Known rows, with every step that occurs:
vipet-kulas-nomi: [ -3  -9  -8  -5   0 -15   2 -13  10   4 -18  19  -4  15 -10  -2   7   6
  -7  -6  -1   1  -9   7]
nomi-loto-kulas: [  2  -4  17 -15  10   2 -22  15   8   7  -4  -9 -11  12 -18  18  -1   0
  -5  11 -13 -19 -12   4]
vipet-kulas-nomi-gubuz-loto: [  0 -33  -7  -7   0 -12  -7   4  27  17 -23   6  -8  17 -27  21  -6  17
 -25  -8   2 -13  -7  12]
siko-nomi: [  3   7   9   9  -1  11 -11  12   3  -2   9  -1   9   7 -12   3   4  -7
  -6 -13 -10  15  -1   4]
loto-nomi: [ 10  11  10  -9   1  -7   5  -1   3   9   4   8   7  -8   7   7   3  10
  -1   1   3  11  10 -10]
vipet-nomi-gubuz-loto-kamut-vuti: [ 17 -12  15 -18 -18   4   0  10  56  23  -7 -21  -4   6 -39  13  -3  19
 -15  -5  -1  15  14  -8]
kulas-nomi: [  5  -8  -6 -13  -5  -5   6  -8   2   1  -6  12  -9   9 -11  -9  -6   6
  -8   1  -7   3  -5   6]
vipet-kulas-nomi-gubuz: [  6 -20  -4   1  -9 -24  -3  -6  20   9 -13   7 -15  13 -21   9  -4   9
 -16  -8  11   0 -16   6]
gubuz-loto-kulas-nomi: [ -6 -18   1 -24   8  13  -3  10   6  14 -25   2   6  15 -26  12  -2  10
 -22   2 -26 -23  -1  15]
siko-nomi-vuti: [ -4  -1  -3   4 -10   8 -16  13  15  -7  19 -12   5  12 -22   2  15  -7
  -6 -25  -1  12  -5  -4]
loto-nomi-vuti: [  3   3  -3 -14  -7 -11  -1   0  16   5  13  -1   5  -3  -2   5  14  11
  -2 -10  11   8   6 -19]
siko-nomi-gubuz-loto: [  8 -18   9   5  -1  13 -21  31  19  10   6 -15   6   8 -29  23  -8   4
 -23 -15  -9   1   1   8]
gubuz-nomi-kamut-loto-kulas: [ -3  12  -5 -29  -9  24 -12   2  18  -3  -3 -24 -12  17 -21  11  -6  17
 -18  20 -35 -16  -2  -9]
gubuz-loto-nomi: [  7  -1   7 -17   7   3   2  10  11  18  -6   8  18  -6   2  16   1  16
 -10   0  -9   0  19  -2]
loto-nomi-kamut-vuti: [  2  20   5 -15 -16  -5   4 -13  32   5  15  -8   2   7 -13   8  13  20
  -4  -7  -9  14  14 -28]
kamut-nomi-loto: [ 20   1  17 -17  -1   3 -16  -2  23   9   3   6 -15  11  -6  14 -16   5
 -11   0  -1  -8   3   8]
kulas-nomi-loto-kamut: [ 22  -2  12 -32  -5 -19   0  -6  27  14   4   3 -36  17 -17  -8 -24  17
  -1  18  -6   9   2  11]
kulas-nomi-gubuz-loto: [  9 -33  -4 -14  -5  -3  -2  10  18  14 -10  -1 -13  10 -28  12 -19  18
 -26  -1  -8  -9  -1  10]
kamut-loto: [  2  -5 -10  -9  -3  10 -14  -3  -2  -3   7  -9   0  13 -14  -2 -10  10
 -13   4  -3 -11  -3  -3]
vipet-kulas-nomi-loto-kamut-vuti: [ 10  -4  15 -23  -8 -23  -8 -19  51  14  -6   2 -28  33 -27  -6  -2  24
 -17   5   0   6  -8   5]
gubuz-loto: [ -4 -13  -4  -8   8  12  -2  10   9   8 -10  -1  10   3  -6  11  -1   8
  -8  -1 -11 -11  10   6]
gubuz-loto-kulas-nomi-vuti: [-14 -25 -13 -29   2  10  -7  10  16   9 -16  -7   2  22 -37  13   9  12
 -22  -9 -16 -25  -5   5]
nomi-gubuz: [  9 -12   5   6  -7 -10  -8   8  10   5   6 -10 -11  -1 -10  10 -10   3
 -10  -2  11  -2  -7  -4]

Rows:
[  5   0 -13 -21 -10  -2 -14  -4  13   1  21  -9   4  10 -16   3   4  19
 -15  -6   9  -1   4 -20] -> kamut-loto-nomi-vuti
[  0   1 -17 -20 -14  -7  10 -13  19  -1   4   3 -20  16 -21  -1  -6   9
   0  -1 -18   7   2  -3] -> kulas-nomi-kamut
[ 13   7  25 -23   5  10 -25   4  19  13  -4  -4 -10  15 -16  23  -9   1
 -16   2  -7 -21  -3  11] -> kamut-nomi-loto-kulas
[  0 -11  20   1   5  20 -26  38  15  15  -4 -22  11  12 -38  34   0   0
 -28 -14 -16 -14  -5  10] -> siko-nomi-gubuz-loto-kulas
[ 14 -14   8  -9  -4   8 -13   7  28  17  -5  -6  -1   5 -16  28 -18  12
 -29 -11   7 -15  10  11] -> kamut-nomi-gubuz-loto
[-13  -5 -12 -34   1  13  -1   5  20  11 -16  -7  -4  23 -36  22   0  14
 -13   1 -35 -19   5   6] -> gubuz-loto-kulas-nomi-kamut
[  3  15  15  -8 -11  -6   2 -14  28   6   7 -15 -10  12  -8 -13   1  15
  -5   1   8   9   7  -5] -> loto-kamut-vuti
[ -2 -18  10  -7   7   9 -18  27  13  18 -13 -21   4   7 -27  33  -4   8
 -23   0  -7 -28  -4   6] -> nomi-gubuz-loto-kulas
[ 12 -20   0  -7 -14 -16   1   0  12   7   0   0 -23   7 -23   1 -16  10
 -14  -1   2   2 -11   3] -> kulas-nomi-gubuz
[  5   7 -14 -24 -16  17  -4  -4  23  -8   5 -15 -16  11 -12   1 -13  22
 -13  17 -28  -2   6 -11] -> gubuz-nomi-kamut-loto
[ 10  -7   9 -11  -2  -8  -2  12  30  22   1 -18 -14   1 -14  17 -20  18
 -13   6   8  -4  12  10] -> nomi-gubuz-loto-kamut
[  8 -16   8 -10  -7  -7  -7   6   8  10  -9  -9 -17  14 -34  10 -10   6
 -21   1  -5 -12 -17   5] -> loto-kulas-nomi-gubuz
[ 14  25  16 -17  -6  -4   5 -18  24  14   5  -2 -10   2   4   0 -16   8
  -5  -1  13   9  17  12] -> loto-kamut-nomi
[-16  -8  -4 -29  -7  18  -5  -3  34   9 -14 -14  -2  33 -47  14   8  22
 -24  -6 -36 -21   2  -2] -> gubuz-loto-kulas-nomi-kamut-vuti
[ 23  15  20 -10 -15 -12  -3 -10  34  19  11 -12 -22   2  -7  10 -26  10
 -13  -2  24   6  10   9] -> loto-kamut-nomi-gubuz
[ -1   3  12 -16  -3   6   1  -3  34  15  -3 -16   0  13 -14  -2  -1  24
 -14   1  -4  -3  17   2] -> gubuz-loto-kamut-vuti
[ -4   9   5 -24  -7   6   0  -2  39  13   6  -8  11  10 -19  19  13  29
 -15  -7 -20   3  24 -20] -> gubuz-loto-nomi-kamut-vuti
[ 13  -8  16 -24   2  11 -15  22  19  12 -14  -4  -3   6 -29  23   7  -8
   1   8 -22  -1  -8  -5] -> vipet-nomi-loto-kulas
[  3  10  -3 -16 -13   7   9  -1  25  -4  -2  -6 -16   1   3   3  -3  12
   1  14 -26   9   8  -9] -> gubuz-nomi-kamut
